Each row comes from the steps of one walk. Every step used is in the known rows, and no mark comes twice. Write the walk behind each row, first mark first.
Known rows
sobu, livi, gutu, lopuge: [ 0.83  0.09 -0.32  2.51 -0.59 -0.98  0.06  1.03 -0.37 -0.31  0.89 -1.53
 -1.98  0.64 -0.76  0.63  0.65 -0.93  2.18 -1.39 -0.94 -0.30 -1.18 -2.22
  0.41 -0.40  1.86  0.76]
livi, nusim, lopuge, gutu: [-0.21  0.67 -0.38  5.51  1.53 -0.98 -0.31 -0.30  1.00 -0.80  0.57  0.53
 -0.41  1.66 -1.16  1.21  1.11 -2.21  1.62 -1.55 -0.08  1.05 -0.89 -0.81
  0.72 -1.07 -0.43 -1.09]
pali, livi, gutu, lopuge, sobu, fitogub: [ 0.47  0.14 -0.52  4.75  0.12  1.10 -0.94 -1.86 -1.29 -1.05  0.92 -1.54
  0.98 -0.08 -0.55  0.63  0.67 -0.82 -1.65 -0.42 -0.01 -0.56 -1.09 -1.38
  0.99  1.01  1.58  0.26]
nusim, livi, gutu, lopuge, sobu, fitogub: [ 0.24  0.33 -0.52  4.53  0.90  0.78 -1.03 -1.41 -1.37 -1.01  0.66 -1.45
  1.50  0.01 -0.74  0.96  0.45 -0.58 -2.18 -1.44 -0.28 -0.71 -1.35 -0.67
  0.09  1.12  1.81  0.15]
pali, livi, nusim, lopuge, sobu: [-0.72  1.02 -0.59  4.60  1.41  0.30 -0.47 -0.19 -0.86 -0.40 -2.63  0.11
  1.09 -0.61 -1.45  0.09 -1.07 -1.97 -0.71  0.02  0.17  1.03 -1.19 -1.00
  0.13 -1.22  0.29 -0.52]
gutu, lopuge, sobu, fitogub, pali, livi: [-0.09  1.49 -2.12  1.26  0.73 -0.43 -0.11 -3.31 -1.25  0.22  0.57 -3.56
  1.23 -0.56 -0.42  0.79  3.32 -1.27 -0.91  1.20  0.40 -0.36 -0.97 -1.80
  2.46  0.60  1.18 -0.08]
pali, livi, gutu: [ 0.03  1.45 -1.16  5.35 -0.75 -1.10  0.53 -0.81  0.72 -0.57  1.26  2.00
  0.26  0.19 -1.01  0.72  0.76 -1.92  3.17  0.86  0.49  0.24 -0.99 -3.80
  1.14 -0.71  0.88 -0.71]
gutu, lopuge, nusim: [ 0.08 -0.05 -0.39  0.08  1.00 -0.85 -0.47 -0.09  1.35 -0.68 -0.75 -1.44
  1.27 -0.08 -0.36  0.89  3.01  0.59  0.87 -2.54 -0.24  0.34 -0.07 -1.29
  0.53 -0.11 -0.28 -0.18]
sobu, lopuge, nusim, livi: [-1.24  1.38 -1.89  1.03  1.93 -1.73  0.26  0.23 -0.33  0.00  0.49  0.35
  3.56 -0.52 -0.78  1.83  2.50 -0.24  0.97 -3.92 -0.32  0.24 -1.31 -0.73
  0.18  0.15 -0.58 -1.41]
lopuge, sobu: [-0.25  0.34  0.27  3.61  0.26  1.25 -0.38 -0.92 -0.76 -0.51 -1.15  0.78
  0.52 -0.36 -0.31 -0.67 -2.59 -0.91 -3.04  1.08  0.01  0.06 -0.20 -0.77
 -0.20 -1.06 -0.24  0.54]
lopuge, gutu, livi: [-0.27 -0.40 -0.49  0.46 -0.31 -0.19 -0.95 -0.17 -0.86 -0.40  1.42 -1.43
 -5.29 -0.03 -0.19  0.26  1.05 -0.29  1.07 -1.23 -0.23 -0.17 -0.07 -1.59
  1.63 -0.55 -1.49 -0.29]
zufu, livi, pali: [ 0.08  0.11  0.42  3.45  1.89  1.97  0.47  0.55  2.39 -0.39 -0.11 -0.41
 -0.61  2.64 -1.07  0.96  0.92  0.63  1.65 -0.19  0.46  0.01  0.27 -1.03
  2.86  1.93 -0.40 -0.88]
nusim, livi, gutu, lopuge, sobu, fitogub, pali: [ 0.00  1.57 -1.52  3.91  2.97  0.35 -0.14 -3.23 -0.28 -0.35  0.02 -3.50
  2.13  0.59 -0.55  1.09  3.10  0.66 -2.68 -0.30  0.19 -0.89 -1.68 -0.65
  0.04  0.65  2.07 -0.10]
sobu, fitogub, pali, livi: [-0.25  1.49 -2.22  0.55  0.70 -0.41  0.11 -3.21 -0.53  0.39  1.12 -2.84
  1.77 -0.30 -0.06  0.98  3.82 -0.90 -0.08  1.04  0.77 -0.31 -0.87 -1.70
  2.48  1.04  0.80 -0.67]
sobu, livi: [-0.13 -0.44 -0.34  0.15 -0.58  1.25  0.08  0.65  0.24  0.55  1.81 -0.44
 -0.19  0.86  1.07  0.16 -0.96 -0.59  0.17 -1.99 -0.34 -0.14 -0.84 -1.73
  1.35  0.63 -0.22 -0.12]
fitogub, sobu, lopuge, nusim: [ 0.03 -0.18 -1.23  2.48  1.90  0.38  1.76 -0.45  1.32 -0.69  0.56  0.41
  3.63  0.17 -0.13 -0.17  1.29  2.50  1.56 -3.14  0.38  0.74 -0.31 -1.76
  0.69 -0.59 -1.83 -0.49]
sobu, lopuge: [ 0.09 -0.34 -0.48  1.90  0.08  0.64  1.34  0.80 -1.57  0.06  1.27 -0.13
 -0.43  0.13  0.09  0.04  0.10  1.18  1.41 -1.30 -0.76  0.13 -0.90  0.67
  0.41 -0.42 -0.76  0.21]
katen, livi: [-0.29  0.56  0.49 -1.81  0.68  0.11  1.02 -1.68 -1.63 -0.03  0.22  0.17
  2.25 -0.21  0.07 -0.06 -1.86  0.48  0.45 -1.93 -0.98  0.40 -0.14  1.52
 -0.37  1.51  0.69 -0.46]
livi, pali: [-0.34  0.57  0.09  3.38  1.93  0.65  0.74 -0.81  0.96 -0.29 -0.97 -0.07
  0.33  2.36 -0.65  0.46 -0.24  0.21  2.50 -1.61 -0.33 -0.55 -0.01 -0.33
  1.24  0.61  0.57 -0.34]
katen, livi, pali: [-0.50  0.95  0.47  2.11  2.44  0.74  1.45 -2.09 -0.20 -0.31 -0.77  0.06
  1.94  2.25 -0.58  0.39 -1.51  0.52  2.88 -2.94 -1.01 -0.25 -0.12  0.74
  0.93  1.72  1.03 -0.64]
zufu, livi: [ 0.56 -0.62  0.43  0.13 -0.02  1.86 -0.38  1.98  2.06 -0.13  1.16 -0.49
 -1.37  0.39 -0.57  0.80  1.71  0.63 -1.24  2.15  1.17  0.80  0.40 -0.87
  2.40  1.90 -1.32 -0.81]
gutu, livi, nusim, lopuge, sobu, fitogub, pali: [-0.32  0.80 -1.29  2.69  3.50  1.58 -0.46 -2.67  0.03 -0.20 -1.04 -4.01
  0.71  0.37 -0.30  0.67  3.14  1.61 -1.97 -0.92  0.54 -0.35 -1.48 -0.04
  0.40  0.64  1.07 -0.65]
zufu, livi, nusim, lopuge, sobu: [-0.44  0.46  0.03  4.60  1.82  1.38 -0.63  0.86  0.26 -0.56 -2.48  0.14
  0.47 -0.26 -1.54  0.22 -1.02 -1.14 -1.64  0.36  0.41  1.21 -0.98 -0.69
  0.21 -0.58 -0.15 -0.61]
nusim, lopuge, sobu: [-0.22  0.97 -0.31  3.01  1.43  0.43 -0.73 -0.07 -1.18 -0.37 -2.65 -0.35
  1.08 -0.68 -1.08 -0.26 -0.97 -1.58 -2.57  0.31 -0.10  0.65 -0.95 -0.10
 -0.99 -0.69  0.34  0.17]
fitogub, pali, livi, gutu, lopuge, nusim: [ 0.06  1.04 -1.29  2.78  1.40 -1.29 -0.08 -1.29  1.91 -0.84 -0.25 -1.37
  1.76  0.25 -0.81  1.31  4.22  0.01  2.00 -1.83  0.12  0.34 -0.73 -3.15
  1.07 -0.51  0.39 -0.55]

Which walk is each row?
[ 0.01  0.47 -0.88  5.62  1.76 -0.66  0.51 -0.30  1.13 -0.65  1.29  0.21
  0.55  1.82 -1.07  0.63  0.10 -1.80  1.84 -2.16  0.12  1.05 -1.03 -1.78
  1.13 -1.08 -0.58 -0.91]
fitogub, sobu, livi, nusim, lopuge, gutu
[ 0.23  1.25 -0.69  5.28  0.45 -0.24 -0.11 -1.59 -1.19 -0.66 -0.99 -1.23
 -0.45 -0.25 -1.26 -0.04 -0.47 -1.70 -1.55  1.45 -0.27 -0.14 -1.01 -2.43
  0.43 -1.57  1.31  0.91]
fitogub, pali, livi, gutu, lopuge, sobu
[-0.58  1.86 -1.39  5.49  1.28 -1.77  0.17 -0.06  1.66 -0.85  0.61  2.52
  2.65  0.40 -1.34  1.67  1.61 -1.05  2.36 -2.22  0.30  0.18 -1.48 -3.10
 -0.45 -0.58  0.81 -1.44]
lopuge, nusim, livi, gutu
[-0.56  0.15 -0.28  1.54  1.72  0.74  0.17 -0.26  0.03 -0.20 -1.08 -1.60
 -2.97  1.59 -0.72  0.27  0.52  0.94  3.37 -2.51 -0.46 -0.75 -0.08 -0.83
  1.76  0.68 -0.02 -0.39]
gutu, livi, pali
[ 0.38  1.07 -1.04  4.13  2.68  1.11 -0.07 -3.37  0.17 -0.49  0.00 -3.48
  1.45  0.83 -0.24  0.66  2.80  1.20 -2.65  0.25  0.30 -0.81 -1.34 -0.72
  0.17  0.47  1.85  0.19]
livi, gutu, lopuge, sobu, fitogub, pali
[ 0.17  0.99 -0.57  3.78  1.12 -1.32 -0.56 -0.60  0.19 -0.65  0.83 -0.21
 -0.25  1.26 -0.94  1.04  1.75 -2.51  0.22 -0.73 -0.19  0.74 -0.73 -0.54
  0.42 -0.50 -0.38 -0.54]
nusim, lopuge, gutu
[-0.34  1.89 -2.39  1.46  1.36 -0.37 -0.22 -3.15 -1.04  0.31 -0.02 -3.12
  2.16 -0.62 -0.57  0.97  3.78 -1.47 -0.85  1.12  0.73  0.00 -1.29 -1.53
  2.08  0.86  1.05 -0.63]
nusim, lopuge, sobu, fitogub, pali, livi
[-1.29  1.57 -1.69  0.12  1.90 -2.06 -0.41 -0.15  0.38 -0.03 -0.16  0.44
  3.80 -0.61 -0.83  1.83  2.41 -0.80  0.21 -3.27  0.00  0.18 -0.89 -0.98
 -0.03  0.37 -0.20 -1.51]
lopuge, nusim, livi
[ 0.05  2.22 -1.88  6.70  1.15 -0.58  0.23 -2.16  0.58 -0.66  0.34  0.01
  1.71  0.29 -1.29  1.05  2.50 -1.67  1.33  0.81  0.73  0.17 -1.89 -3.56
  0.85 -0.25  1.70 -0.83]
nusim, lopuge, sobu, fitogub, pali, livi, gutu
[-0.51  0.29 -0.23  3.68  1.73  0.49  0.08 -1.00  0.39 -0.60  0.05 -1.10
 -3.38  2.34 -0.80  0.56  0.47  0.02  3.27 -2.57 -0.50 -0.67 -0.04 -1.41
  2.34  0.22 -0.49 -0.54]
lopuge, gutu, livi, pali
[-0.58  1.72 -1.52  6.05  1.34 -1.50  0.66  0.17  1.09 -0.82  1.08  2.51
  2.46  0.46 -1.33  1.68  1.52 -0.57  2.84 -2.74  0.02  0.24 -1.76 -2.92
 -0.35 -0.70  0.54 -1.39]
sobu, lopuge, nusim, livi, gutu
[-0.24  0.54 -0.49  5.61  1.32 -0.57 -0.25 -0.09  1.03 -0.60  1.18  0.33
 -0.49  1.91 -0.84  1.26  0.72 -2.34  1.62 -2.15 -0.22  0.99 -1.21 -1.37
  1.23 -0.90 -0.46 -1.11]
sobu, livi, nusim, lopuge, gutu
[-0.21  1.19 -1.23  5.86  2.03 -0.91 -0.32 -1.93  0.83 -0.71  1.15 -1.04
  0.55  1.67 -1.13  1.68  2.92 -2.21  1.24 -1.29  0.23  0.79 -1.36 -1.27
  1.69 -0.41  0.07 -1.38]
sobu, fitogub, pali, livi, nusim, lopuge, gutu
[ 0.01 -0.31 -0.16  2.04 -0.52  1.43 -0.36  0.36 -1.00  0.17  0.81 -1.32
 -0.75  0.42  0.47 -0.24 -2.24 -1.29 -1.71 -1.41 -0.77 -0.22 -1.02 -2.12
  1.25 -0.25  0.26  0.75]
gutu, lopuge, sobu, livi
[-1.22  1.63 -1.10  3.38  3.26 -0.79  0.43 -1.00  1.23 -0.34 -1.08  0.20
  3.01  1.98 -1.25  1.65  1.48 -0.37  2.64 -3.84 -0.36 -0.42 -0.61 -0.96
  1.17  0.88  0.42 -1.38]
lopuge, nusim, livi, pali
[ 0.26  0.83 -0.36  5.15 -0.34 -0.25 -0.30 -0.82 -1.39 -0.81 -0.79 -0.32
 -0.75 -0.49 -1.35 -0.16 -1.37 -2.08 -1.14  1.14 -0.41  0.01 -0.78 -2.52
  0.38 -1.53  1.07  0.94]
pali, livi, gutu, lopuge, sobu
[-1.06  0.10 -0.59  3.29  0.10 -0.11  0.54 -0.17  0.89 -0.06  0.08  0.96
  0.14  0.07 -0.75  0.68 -0.34 -0.85  3.77 -0.67  0.47  0.77 -0.54 -1.93
  2.18 -1.12 -0.11 -1.42]
pali, livi, nusim
[ 1.10  0.03 -0.73  2.62 -0.13 -1.13  0.84  0.85 -0.24 -0.34  0.94 -1.66
 -0.91  0.59 -1.01 -0.02 -0.08 -0.36  2.31 -1.42 -0.64 -0.23 -1.00 -2.65
  0.26 -0.63  1.75  1.00]
fitogub, sobu, livi, gutu, lopuge
[ 0.11 -0.31 -0.05  4.42  1.72  2.54 -1.21 -0.43  0.15 -0.94 -0.26 -1.28
  1.62  0.29 -0.70  0.93  1.00  0.23 -2.34 -0.92  0.63  0.37 -1.12 -0.01
  0.90  1.83  0.57 -0.86]
zufu, livi, nusim, lopuge, sobu, fitogub
[-0.62  1.18 -1.58  1.94  2.67 -0.79 -0.18 -0.11  0.14  0.14 -1.84 -2.25
  1.72 -0.09 -1.43  1.42  3.54 -0.92  2.48 -1.72  0.39  1.07 -1.80 -0.08
  0.60  0.46  1.28 -1.59]
sobu, fitogub, pali, livi, nusim, lopuge
[-0.43  1.77 -2.13  0.04  0.44 -1.07  0.44 -2.61 -0.45  0.65  0.45 -2.20
  1.05 -0.49 -0.28  0.62  3.22 -1.34  0.50  1.72  0.64 -0.02 -0.64 -1.95
  2.28  0.00  0.41 -0.47]
fitogub, pali, livi
[ 0.20  0.17  0.26  2.62  0.13  0.27 -0.56 -0.48 -1.77 -0.55 -1.47 -1.31
 -0.88 -0.60 -0.82 -0.48 -1.73 -1.13 -2.65  0.75 -0.71 -0.13 -0.32 -0.61
 -0.19 -1.19  0.62  1.30]
gutu, lopuge, sobu
[ 0.69  1.18 -1.18  2.46 -0.04 -2.13  0.26 -0.61 -0.72 -0.24  0.27 -2.45
 -1.46 -0.04 -1.41  0.83  2.67 -1.30  2.33  0.46 -0.48 -0.21 -1.09 -2.32
  0.80 -0.69  2.14  0.60]
fitogub, pali, livi, gutu, lopuge
[ 0.19  0.14 -0.35  3.18  1.45  1.67 -1.24 -1.26 -1.04 -0.76 -0.48 -1.57
  2.16 -0.07 -0.33  0.56  0.84 -0.22 -2.84 -1.09  0.18 -0.11 -1.17  0.43
 -0.14  1.58  1.05 -0.18]
nusim, lopuge, sobu, fitogub
[-1.04  1.59 -0.87  2.92  2.62 -0.88  0.58 -0.60  0.12  0.03 -0.85 -0.12
  1.69  1.89 -1.34  1.32  0.40 -0.74  2.48 -2.81 -0.53 -0.69 -0.67 -0.23
  0.91  0.92  1.01 -0.92]
nusim, livi, pali
[-0.98  1.35 -2.29  1.13  2.34 -1.90  1.06  0.01 -0.34 -0.04  0.54  0.19
  4.60 -0.58 -1.03  1.22  1.76  0.27  1.05 -3.88 -0.02  0.30 -1.12 -1.06
  0.11 -0.05 -0.67 -1.18]
fitogub, sobu, lopuge, nusim, livi
[ 0.44 -0.54 -1.15  0.30  0.29  0.99  1.63  0.23  0.45  0.50  1.85 -0.63
  1.86  0.73  0.55 -1.12 -2.46  0.63  0.40 -1.89  0.34 -0.02 -0.45 -2.62
  1.21  0.20 -0.36  0.31]
fitogub, sobu, livi
[-0.56  0.73 -0.26  5.05  2.15  1.70  0.36 -0.45  0.52 -0.11 -0.94 -0.59
  0.80  2.59 -0.47  0.40 -1.41 -0.89  1.36 -2.81 -0.63 -0.32 -1.07 -1.58
  1.68  0.75  0.55 -0.33]
nusim, lopuge, sobu, livi, pali
[ 0.21  0.84 -1.31  3.19  1.55 -0.84 -0.28 -1.71  1.86 -1.01  0.24 -1.76
  2.22  0.35 -0.68  1.57  4.84  0.30  1.61 -2.31  0.18  0.14 -0.93 -2.97
  1.28  0.21  0.68 -0.65]
sobu, fitogub, pali, livi, gutu, lopuge, nusim
[-0.23  0.06 -0.90  0.08  0.49 -0.82 -1.24  0.50 -1.16 -0.30  0.38 -2.20
 -4.85 -0.28 -0.73  0.51  2.27 -0.81  1.43 -1.75 -0.30  0.24 -0.62 -0.99
  1.09 -0.28 -1.02 -0.51]
nusim, lopuge, gutu, livi
[ 0.08  0.61 -0.32  7.33 -0.32  1.18  0.30 -0.01  1.20 -0.72  1.47  2.36
  0.15  1.23 -0.19  0.22 -2.10 -1.22  0.78 -0.82  0.06  0.00 -1.50 -4.10
  0.46 -0.90  0.65 -0.22]
lopuge, sobu, livi, gutu
[-0.04  0.20 -0.72  3.73  2.16  1.37  1.83 -0.70  1.19  0.03  0.35 -0.51
  1.54  2.86 -0.24 -0.35 -1.91  0.63  2.80 -2.93 -0.07 -0.57 -0.35 -2.17
  2.01  0.77  0.28 -0.12]
fitogub, sobu, livi, pali
[-0.75 -0.82  0.29  4.82  0.48  1.74  0.28  0.78  0.82 -0.20  0.07  0.29
 -0.66  1.01 -0.16  0.26 -2.90 -0.27  1.64 -2.43 -0.33  0.43 -1.08 -2.00
  1.49 -1.33  0.09 -0.55]
gutu, lopuge, sobu, livi, nusim
[-0.17  0.09  0.00  3.77  2.02  1.92 -0.71 -1.69 -1.12 -0.87 -0.57 -1.08
  2.97  0.08 -0.49  0.64 -0.19  0.17 -1.74 -2.27 -0.11  0.22 -1.33  0.79
 -0.07  1.71  1.26 -0.71]
katen, livi, nusim, lopuge, sobu, fitogub
[ 0.20  0.18 -0.58  2.80  0.79 -0.53 -0.25  0.06  2.12 -0.91  0.28 -0.46
  1.29  0.61 -0.39  1.16  2.62  0.23  1.95 -3.15 -0.28  0.33 -0.75 -3.07
  0.80 -0.32  0.09 -0.42]
sobu, livi, gutu, lopuge, nusim
[-0.99 -0.73  0.31  5.22  0.57  2.15  0.35  0.52  1.33 -0.22  0.17  1.35
 -0.11  1.15  0.07  0.18 -3.32 -0.20  1.41 -2.29  0.01  0.52 -1.03 -2.17
  1.48 -1.30 -0.36 -0.97]
lopuge, sobu, livi, nusim
[-0.70  0.47 -0.28  3.75  1.75  0.80 -0.79  0.49 -0.89 -0.47 -2.93 -0.43
 -0.63 -0.74 -1.35 -0.11 -1.25 -0.90 -0.77 -0.78  0.03  0.84 -1.12 -0.59
 -0.36 -1.25  0.03 -0.38]
gutu, livi, nusim, lopuge, sobu
[ 0.71  0.77 -0.86  2.26 -0.84 -2.17  0.09  0.24 -0.94 -0.37  0.43 -1.57
 -1.74 -0.23 -1.47  0.76  1.67 -1.74  2.78  0.08 -0.59 -0.07 -0.90 -2.30
  0.77 -0.67  1.94  0.65]
pali, livi, gutu, lopuge
[-0.55  0.31 -0.67  1.70  1.95 -0.13 -0.16  1.95  0.57  0.28 -1.62 -0.89
  0.67  0.46 -0.93  0.90  1.05 -0.75  2.73 -3.04 -0.17  1.19 -1.73 -0.16
 -0.02  0.04  0.69 -1.31]
sobu, livi, nusim, lopuge
[-0.64 -1.03 -0.48  4.41  1.13  0.63  1.13  0.52  0.51 -0.59  0.96  0.12
 -3.08  0.70 -0.85 -0.07 -1.20  1.42  4.19 -2.84  0.18  0.59 -0.52 -1.91
  1.80 -1.93 -1.48 -1.03]
fitogub, sobu, lopuge, gutu, livi, nusim
[-0.24  1.01 -1.09  3.54  3.60  1.49 -0.15 -3.01  0.50 -0.25 -1.03 -3.29
  2.28  0.78 -0.27  0.80  2.86  1.24 -2.34 -0.43  0.59 -0.24 -1.47  0.10
  0.17  0.58  1.35 -0.57]
livi, nusim, lopuge, sobu, fitogub, pali
[ 0.06  1.03 -0.34  5.07  0.45 -0.62 -0.43 -0.28 -1.53 -0.77 -1.01 -0.24
 -0.17 -0.46 -1.53  0.14 -1.44 -1.85 -1.58  0.22 -0.64 -0.14 -1.05 -1.73
 -0.57 -1.42  1.31  0.79]
nusim, livi, gutu, lopuge, sobu
[ 0.60 -0.20 -0.06  4.79  0.58  1.44 -0.94 -1.50 -0.90 -1.17  0.59 -1.44
  0.87  0.23 -0.44  0.52  0.23 -0.07 -2.16 -0.81 -0.20 -0.64 -1.00 -0.78
  0.29  0.93  1.58  0.41]
livi, gutu, lopuge, sobu, fitogub
[-0.45  0.26 -0.13  3.47  1.52  1.54  0.79 -0.42  1.11  0.07  0.31 -0.35
  0.21  2.95  0.08  0.51 -0.91 -0.15  2.65 -2.97 -0.59 -0.64 -0.60 -1.51
  2.16  1.06  0.40 -0.44]
sobu, livi, pali
[-0.33  1.40 -1.19  5.56  1.89 -1.36 -0.10 -1.44  0.93 -0.54  0.67 -0.59
  0.09  1.51 -1.25  1.44  2.38 -2.47  1.66 -0.79  0.15  1.01 -1.15 -1.45
  1.53 -1.10 -0.22 -1.25]
fitogub, pali, livi, nusim, lopuge, gutu
